What can hang from each mark
viso: falad muge muka tivod vosid
tivod: viso
novatub: falad vosid
vosid: novatub viso
falad: novatub viso
muka: viso

Each row was made from one small tree. Brackets hold a mark, then the marks that hang from it, in alphabetical order. Every link used is in the known rows. Write each row's tree.
Known rows
(novatub falad vosid): [-19.9,36.3,45.0,-13.7,-3.6,-57.5,18.8,-8.6,55.2,-19.1,-53.5,-1.7,41.4,-8.7,0.9,7.9,-5.8,2.9,-4.2,3.1]
(muka (viso muge vosid)): [33.4,-18.0,-6.4,-4.3,-34.7,-15.7,7.1,-12.7,11.5,-25.8,-1.0,-14.7,-36.8,-16.8,0.0,1.8,-5.0,-38.1,21.6,-7.9]
(viso tivod): [-5.9,5.2,-34.3,-12.6,18.7,-44.4,26.5,34.5,26.1,-35.8,-22.3,-2.4,40.0,-45.1,5.0,-14.4,-9.9,13.7,-0.2,-17.2]
(muka viso): [8.9,19.6,-15.1,-13.0,0.0,-61.8,3.0,9.5,41.4,-39.1,-35.1,0.9,35.7,-40.4,-4.2,-18.2,-20.8,-21.7,-4.0,-14.4]
(novatub (falad (viso muge muka tivod vosid))): [16.8,-17.1,13.3,32.3,-0.3,54.1,4.2,7.8,-25.5,18.1,45.9,-5.6,-22.6,10.8,-3.7,27.9,14.3,16.6,16.9,4.7]
(vosid viso): [11.3,26.8,-6.3,4.8,37.1,-62.4,10.4,35.6,23.2,-7.9,-43.6,-5.5,39.7,-33.4,6.8,-23.6,-16.3,-5.8,1.4,-13.0]
(vosid (novatub falad) (viso muge muka tivod)): [8.6,-22.9,50.6,-3.4,-30.8,42.3,-8.6,5.7,-12.0,26.7,26.9,14.4,-27.6,13.9,5.1,-33.0,22.8,-3.9,21.8,-8.6]
(tivod (viso muka (vosid novatub))): [-27.5,-20.5,22.5,-0.6,-29.2,14.1,-10.7,-36.6,3.1,19.6,11.4,5.7,-30.6,22.2,-27.3,-12.9,32.4,-41.7,-6.3,1.9]
(falad (viso tivod)): [-14.0,27.9,-46.6,19.6,53.8,-29.7,-0.2,45.8,22.6,-29.7,-5.0,-4.2,82.4,-33.2,9.0,3.4,-13.1,44.5,-11.0,-10.4]
(falad novatub (viso muge muka tivod vosid)): [25.8,-17.8,-9.9,19.8,-16.5,49.8,-3.9,-13.6,-38.9,7.4,24.4,-8.4,-26.4,21.2,-3.9,19.4,17.2,6.9,10.6,22.8]
(vosid novatub (viso muka tivod)): [4.1,-6.6,5.9,10.7,0.1,10.3,-13.9,6.0,4.3,11.4,6.5,4.3,1.9,-2.7,9.1,-37.1,20.2,-21.3,5.6,-23.2]
(viso falad muge muka tivod): [4.4,-2.5,-29.8,10.8,15.4,17.6,19.0,29.7,-13.1,9.6,14.9,-8.0,-19.5,-12.0,1.1,15.2,-22.4,-0.5,0.4,0.6]
(falad (viso vosid)): [10.8,24.2,-26.0,38.8,60.7,-19.1,-1.6,10.4,6.2,-18.5,-13.1,-22.0,43.6,-18.8,-0.4,9.9,-0.2,16.6,-9.1,0.1]
(tivod (viso (falad novatub) muge vosid)): [-16.3,5.9,5.8,-33.8,-6.6,-11.8,-6.2,-15.1,-29.2,23.9,-18.0,18.7,-15.8,31.2,-9.7,20.6,-22.6,16.9,-25.6,23.4]
(muka (viso falad muge tivod)): [8.7,10.0,-36.8,-18.0,5.7,-18.2,-9.1,24.8,9.7,-17.5,9.2,12.5,8.5,-23.6,19.7,10.1,-41.3,4.4,-7.7,-19.9]
(tivod viso): [-39.1,12.0,-9.1,-23.5,-0.1,-66.5,18.6,29.8,37.7,-10.4,-28.7,11.9,46.3,-22.3,-22.1,-5.8,-17.4,1.1,-15.1,-0.3]
(muka (viso muge tivod (vosid novatub))): [18.7,-38.7,-8.3,-17.5,-51.2,25.3,-21.9,-34.8,2.6,-29.6,30.3,-1.8,-40.1,-1.4,18.6,-21.3,20.8,-26.6,22.4,-22.7]
(falad novatub): [0.4,21.7,-1.8,-26.6,9.3,-51.0,18.6,-2.2,12.3,-33.0,-66.9,1.4,45.1,-23.6,-13.8,-28.9,-4.3,17.7,-16.5,19.3]
(falad (viso muka vosid)): [16.4,13.1,-14.5,55.0,42.3,10.2,1.1,-0.4,-6.5,4.8,3.2,-28.2,8.1,-5.3,-16.0,16.6,10.5,-11.9,-1.3,6.6]
(tivod (viso falad muge muka (vosid novatub))): [-21.5,-17.2,16.1,5.3,-13.0,45.2,-17.0,-31.6,-25.0,44.3,33.6,5.5,-56.1,45.6,-16.9,9.6,8.1,-23.4,-13.8,12.7]

Which tree is each row?
[10.0,-45.9,43.5,-0.8,-43.5,69.0,5.6,-32.7,-23.1,9.0,36.0,-1.2,-62.1,17.4,-6.1,-18.4,43.3,-8.8,22.6,0.3]
(viso muge muka tivod (vosid (novatub falad)))
[-28.0,43.4,16.5,5.2,24.5,-31.1,-11.5,9.9,46.8,-13.6,-13.8,6.5,78.3,2.4,18.2,29.6,-7.5,44.5,-10.1,-8.5]
(novatub (falad (viso tivod)) vosid)
[18.3,-30.3,-28.1,-4.2,-21.2,1.2,31.6,14.7,-8.0,-24.1,9.6,-17.0,-28.9,-23.1,11.3,5.6,3.7,-3.9,28.2,-8.1]
(viso muge tivod vosid)
[23.3,-41.7,-14.2,14.0,-39.5,33.3,33.3,4.2,-17.3,0.8,25.6,-21.9,-67.0,-9.0,-3.2,12.0,13.2,-36.5,33.2,-3.0]
(viso muge muka tivod vosid)
[-2.4,21.4,-9.0,12.6,63.1,2.4,-19.8,-30.0,-8.8,-5.3,-22.6,-7.1,9.2,1.3,7.2,-17.2,6.5,11.6,-27.8,-5.8]
(viso falad (vosid novatub))
[13.2,-3.0,33.3,-13.0,-71.0,-1.0,-0.9,-12.9,6.5,19.5,-15.8,2.1,-36.7,32.8,18.4,12.5,1.8,-36.0,25.1,10.4]
(falad (novatub (vosid (viso muge muka tivod))))
[-35.7,18.1,-15.5,-19.1,15.1,-34.0,9.1,32.3,6.7,15.0,-5.9,14.7,21.9,-2.7,-9.1,16.9,-43.3,16.0,-21.7,10.4]
(tivod (viso falad muge))
[1.0,15.5,12.0,14.8,-22.8,-28.7,4.6,11.2,37.4,14.6,-14.0,-4.6,-6.7,1.8,21.5,17.4,-3.7,-45.1,20.2,-21.5]
(novatub (vosid (viso muka tivod)))
[-8.9,-5.3,18.3,-15.8,-25.6,20.4,-1.8,-23.6,-35.8,44.8,1.0,14.9,-50.6,43.8,-22.1,26.6,-9.0,-15.6,-19.1,32.5]
(tivod (viso (falad novatub) muge muka vosid))
[-35.4,-5.3,51.4,-30.9,-10.9,-9.7,-14.1,-29.8,11.9,11.0,-4.4,27.0,12.9,16.3,-17.8,-22.8,24.7,12.4,-17.8,-4.0]
(tivod (viso (vosid (novatub falad))))
[-18.4,1.5,11.9,1.4,17.6,35.0,-19.9,8.5,-4.8,-12.5,27.8,9.8,55.5,8.1,5.6,-19.7,15.5,64.7,-2.9,4.3]
(vosid (novatub (falad (viso muge tivod))))
[1.1,10.3,-28.2,-8.2,6.6,1.0,-2.6,18.9,-11.1,-20.8,-5.8,3.3,52.3,-3.3,4.2,0.1,-6.5,54.7,-2.6,22.8]
(falad novatub (viso muge tivod))
[10.1,-28.4,-12.8,39.1,-7.0,77.2,-18.6,-22.5,-29.2,7.1,56.8,-19.6,-27.1,25.0,3.3,2.1,36.3,-2.5,14.5,5.2]
(falad (viso muge muka tivod (vosid novatub)))
[-10.9,-10.3,1.7,9.5,-8.8,16.4,7.9,0.4,-21.8,45.4,24.0,2.8,-54.1,24.4,-18.1,36.1,-18.6,-30.8,-7.0,12.8]
(tivod (viso falad muge muka vosid))
[7.4,1.4,-3.6,11.1,32.0,26.7,-9.0,-29.8,-24.4,1.7,-2.3,-15.7,-19.8,11.0,9.1,-11.9,3.7,6.8,-7.9,7.4]
(viso falad muge (vosid novatub))
[-1.8,23.0,50.7,-10.2,32.2,-24.7,-18.2,0.6,16.2,4.2,-32.3,15.2,43.1,-4.0,2.7,-51.7,10.6,18.3,-8.8,-12.3]
(vosid (novatub falad) viso)
[24.3,-4.6,-33.4,-8.4,1.5,0.4,-13.2,0.7,-7.1,-8.8,20.3,4.9,-31.3,-10.8,28.1,23.4,-29.6,-9.5,2.4,-27.2]
(muka (viso falad muge tivod vosid))
[6.4,1.9,-10.9,-16.2,0.0,21.9,10.4,6.2,-27.1,10.3,-7.3,7.4,-19.1,8.1,-2.9,5.5,-17.9,13.5,-11.9,21.5]
(viso (falad novatub) muge muka tivod)
